Each row was made from one path, in order. Every step used is in the known rows, and no mark comes twice. Write each row's path.
Known rows
h/b/f/v/y: [ -8  13   3  -4   0  -7 -11   8  -8  -6  -1   3  -3  -1   4 -19  15   7
  -2  -8]
f/h: [ -1   0  -5   8   4   4  10   3 -11  -7  -9  -3   5   6 -25   5   4  -1
   3   4]
b/w: [-12 -17   4  -7   2 -16 -20 -17  12   8  -5  -4  15   9  -3  -1 -12  -1
   3  -4]
f/y/v: [  5  39  -5   9   1  10 -25  11  24   1  -1   4  -4  -4  25 -10   2  -3
  -2  -6]
h/b/y/f: [  7 -20  -3 -12  -2   6   2  -4  16 -10  -5   2   5 -12  14 -19   7 -28
   4  23]
h/b/f: [ -2  11   2 -23  -1  -6  -5  22  -4 -15  -3   0   8  -4   3 -20 -11 -13
  -8  10]
v/y/f/w: [ -2 -49 -12  -8   1 -18 -15 -36   2   2  -3  -7  -1   5 -13 -12   1  19
  -3  -4]
f/v: [  2   7   8   9  -2  -4  -7  12 -11  -4  14  10 -17   6  16  -4  -1  25
 -10 -10]
f/y/v/w: [ -4  13   0   4  -7  12 -21   1  21   5   9  -3  -4  10  28   3   9 -18
  -4  -1]
h/b/f/y: [  5  16 -10 -15   3  -1   8  21  24 -13  -1   2  10 -10  27 -33   5 -13
  -5  10]
v/y/f/h: [ -8 -11  -9   5   4   3   8 -15  -4  -4 -16  -5   2   3 -32  -6  19  -4
   9  12]
b/y/f/v: [  5  -7   6   5  -2  -4  -4   1   4  -8  10  13 -18  -7  27 -13   3   9
  -3   4]
h/b/w: [ -7 -17   4 -16   1  -7 -22   1   5   0  -3  -8  23  16  -4  -9 -11  -9
  -6  -2]
y/f/h: [ -5 -12  -7   5   3   3  10  -9  -4  -6 -12  -3  -1   4 -27  -2   9  -1
   4  15]
y/v/f/h/b/w: [-12 -15   5  -6   7   1 -28  -1   7   0  -8  -9  20  19 -16  -5  -9   0
  -5   1]
h/b: [  6   1  -1 -13  -2  13  -4  26 -11 -11   2  -4  12  11  -1  -9   2 -13
 -14   3]
h/b/y/f/w: [ 10 -51  -9 -15  -1 -12 -13 -20   7  -8   0  -4   4   0   3 -14  -9   2
  -6   4]
v/f/w: [ -2 -58  -4   0  11 -11 -13 -31   4   5   5  -6  -6   8 -11  -1 -10  43
  -9  -5]
f/h/b: [  5   1  -4  -8   1  15   3  28 -18 -17  -4  -7  15  16 -20  -6   6 -13
 -12   6]

Write each row's path
[ -8 -18   6   1  -9   0  -8  -6   1   3  17   1 -16  16  22   1  10   2
  -8   4]
y/f/v/w
[  0 -14  -8   7  15   9  12  -6  35   3   3   1  -3  -7  23 -20  15  18
   1   9]
v/f/y
[  2 -15  -6   4   3   4  13  -8   4 -10 -14  -1   4  -6 -15  -5   9 -17
  11  18]
b/y/f/h
[ -8  -5   1  18  13  13  -6  -7   1   0  -9  -3  -6   6 -25   7   5  20
   2   7]
y/v/f/h
[ -7   6   2   9   0  -3  -9  -3  -7   1   1   3  -7   1   3  -9  21  11
   1 -12]
f/v/y
[  2  15 -11  -9   4  -7   9   8  29  -8  -2   4   4 -15  29 -29   3  -8
   2   9]
b/f/y
[ -8 -17   1 -12   3  -5 -17   3   0  -3  -8  -9  25  19 -17  -6  -8 -11
  -4  -1]
f/h/b/w
[  2  44  -3   3   2   3 -26  14  26  -2  -3   6  -3  -9  27 -17  -4  -5
  -1  -2]
b/f/y/v
[ -2 -41  -2   4  10  -7 -29 -27   7   6   5  -5  -9   7  -8   1 -14  42
 -10  -9]
y/v/f/w
[ -4  -7   2  18  12  15  -4  -7   7  -3 -10  -2  -2  -2 -16   6   5   9
   6   9]
b/y/v/f/h
[  4  45  -4  -2   1   7 -28  22  23  -6  -2   5   1  -6  26 -19  -3 -10
  -6  -2]
h/b/f/y/v
[  0  15   9  -7  -2  -9 -10  27 -13 -15  12  10 -12   3  19 -17  -8  16
 -16  -3]
h/b/f/v
[ 16  -4   0  -7  -2  13   7  20   6 -20  -8   0  19 -11  11  -8   4 -40
   4  11]
f/h/b/y
[ -4  17   0  -5  -7  10 -23  11  19  -1   8  -3   0  10  29  -5   5 -23
  -8   3]
h/b/f/y/v/w
[  4 -21  -2  -6  -1   0   5 -17  21  -5  -6   4   0 -17  15 -14   6 -22
  11  20]
b/y/f
